In the rows, zero is written as 128.
Known rows, with every way that one mark hangs from another:
z506{z732{z150}}: [132  77  98  92 136 139 136  97 183 155 106 134  81 146 116 155 171  87
  98  72 135 132 154 160 140]
z824{z150{z446 z506 z732} z368}: [ 75 106 113  54 148 145 168 143 106 123 123  96 115 125 195 139 156 116
 112 114 128 140 120 155 163]
z506{z150{z670} z732}: [136  93 120  92 138 132 124 113 199 160  91 136  80 120 135 151 193  92
  98  89 139 166 167 163 165]
z150{z506{z732} z670}: [130  86 110  63 145 126 141 118 186 150 119 131  93 142 140 141 150  95
 102 111 151 174 156 163 143]
z824{z150{z446 z506{z732}}}: [114  94 120  64 133 125 146 123 165 145 119 125  80 125 171 143 168 112
 111  99 135 137 130 153 160]
z732{z150{z446 z670} z506}: [150  76  69  99 170 125  94 149 174 127 115  79 106 102 153 148 196 109
  90  59 112 159 137 186 140]
z824{z368{z732{z150 z506}}}: [105  44  76  64 134 152 156 136 118 132 146  91 109 160 133 168 168  90
 106  89 130 150 155 160 157]
z446{z368{z732{z150} z824}}: [106  75 131  81 127 176 136 113 134 155 109 131 128 152 144 147 159  83
 131 146 132 137 130 155 181]
z368{z732 z824}: [103  88 118  65 113 153 114  83 137 147 102 132 130 169 137 153 163 105
 132 126 149 136 123 158 177]
z824{z150{z506 z732} z368}: [ 73 101 127  44 150 148 179 154 119 127 132 109 119 143 180 146 136  89
 111 121 132 139 132 147 166]
z732{z506{z150{z446{z368{z824}}}}}: [105  69 121  79 138 160  99 149 139 139 115 112 140 132 171 163 212 108
 133 123 112 102 120 155 199]
z150{z506 z732}: [ 90 106 109  59 154 146 148 126 135 126 109 136 122 163 134 144 149 103
 118 116 143 141 126 148 138]
z150{z670}: [150 109 118  86 150 133 100  93 170 137 104 119 138 131 144 142 177 108
 101  85 138 157 141 181 167]
z732{z506}: [124  75  97  66 146 136 109 120 153 122 131 113 137 167 129 167 183 105
 111  74 129 116 137 161 159]
z446{z368{z824{z150{z506 z670}}}}: [114 109 166  62 156 154 124 159 168 147 125 116 137 117 205 129 140  74
 116 162 124 146 116 160 197]
z150{z446{z368} z670 z732{z506}}: [112  84  97  75 162 145 137 157 146 116 109  90 147 134 160 141 174 121
 121 123 121 167 149 163 170]
z446{z368}: [133  99 143  84 141 166 127  82 135 136 122 137 159 157 144 151 178 102
 127 107 134 120 138 163 189]
z506{z732{z150{z446 z670}}}: [149  87  87 106 145 124 122 108 192 155  93 108  81 104 141 136 186 110
  89  69 133 168 153 180 140]
z824{z150{z506 z670}}: [134 118 138  70 163 129 125 148 173 138 123 114 105 109 179 134 154  88
  97 104 130 163 123 169 163]
z446{z368{z732{z150 z506}}}: [119  52 103  73 139 165 154 152 135 133 135 114 118 158 128 161 170  82
 126 116 121 148 150 149 164]
z732{z150{z446 z506 z670}}: [144 103  93  94 174 133 110 136 161 138 112 105  91  90 166 129 178 113
  94  83 124 171 118 184 131]
z824{z368{z446 z732}}: [110  95  95  84 106 164 152  38  90 131 117 129 129 176 141 155 165 128
 141  79 150 139 157 161 195]
z824{z150{z506 z670 z732} z368}: [ 88 110 124  50 161 137 172 163 140 131 128  95 114 122 191 135 132  86
  97 128 132 173 144 160 167]

Rows:
[141 110 104  78 161 131 106 112 148 131 114 113 118 110 169 132 178 128
 107  95 136 169 120 181 152] -> z150{z446 z506 z670}
[121  91 121 104 144 165 105 107 139 150 106 117 141 123 171 144 187 106
 121 111 118 110 110 173 182] -> z732{z150{z446{z368{z824}}}}
[ 91  72 103  58 121 137 113 151 141 132 115  91 116 139 176 156 178 111
 129 120 122 128 115 151 186] -> z368{z732{z506} z824{z150{z446}}}
[134  91  98  71 144 125 132 105 172 147 110 121  91 122 153 135 167 121
 104 102 148 173 146 170 145] -> z150{z446 z506{z732} z670}
[140  79 118  93 156 148 111 155 158 130 117 105 125 104 170 156 221 112
 116 101 113 152 146 170 187] -> z732{z506{z150{z446{z368} z670}}}
[111 115  93  73 163 133 131 135 146 125  96 111 113 119 162 127 160 126
 109 112 138 178 126 169 140] -> z150{z446 z506 z670 z732}
[102 111 130  66 144 138 106 135 147 140 115 114 115 118 199 136 168 111
 118 119 126 113  87 163 174] -> z368{z824{z150{z446 z506}}}
[143 103 104  87 173 136 118 145 173 141 119 117  90 108 148 136 161  85
  90  91 128 172 125 176 132] -> z732{z150{z506 z670}}
[132  89  87  85 152 140 131 140 143 139 108 109  75 101 157 129 169 114
 106 105 135 201 127 174 132] -> z368{z732{z150{z446 z506 z670}}}
[100 106 101  88 106 160 114  51 128 141  90 142 124 176 135 148 162 122
 150 104 150 126 125 157 190] -> z368{z446 z732 z824}
[141  92 118 109 151 162 122 100 134 139 114 121 129 119 155 142 197 113
 119  86 117 128 130 174 170] -> z732{z150{z446{z368}}}
[107  96 137  68 140 165 114 110 115 141 124 131 152 142 180 139 168 117
 139 146 134 114 101 161 184] -> z150{z446{z368{z824}} z506}
[ 77 110 158  64 138 165 144 143 149 141 101 122 152 152 177 143 145  81
 132 156 124 117 120 146 200] -> z446{z368{z824{z150{z732}}}}
[109  86  85  64 162 130 128 158 171 118 106  96 128 152 133 152 161 101
 100  98 129 165 148 162 147] -> z150{z670 z732{z506}}
[121  87 136  89 117 176 141  99 115 143  99 141 110 126 156 149 217 123
 142 122 133 148 143 153 196] -> z506{z150{z446{z368{z732}}}}
[113  87  72  71 161 124 119 152 160 114  97  84 127 129 146 146 178 125
 107  90 127 168 140 169 150] -> z150{z446 z670 z732{z506}}
[121 113 127  73 149 136 122 127 139 130 121 118 108 111 183 141 178 117
 112  90 126 128 108 164 164] -> z824{z150{z446 z506}}
[141  90 107  97 133 128 117 106 188 156  83 125  73 101 147 143 212 121
 100  79 137 168 158 172 167] -> z506{z150{z446 z670} z732}
[139  84  91  93 159 127  93 150 170 129 104  95 105 101 158 157 224 120
 100  69 117 153 138 175 169] -> z732{z506{z150{z446 z670}}}
[149 111 112 106 151 136  93 105 164 140  85 118 102  89 163 144 222 126
 102  72 126 159 134 183 172] -> z506{z150{z446 z670}}
[124  77  91  87 144 139  99 137 147 126 113 110 108 123 146 169 228 122
 113  64 117 116 128 161 163] -> z732{z506{z150{z446}}}
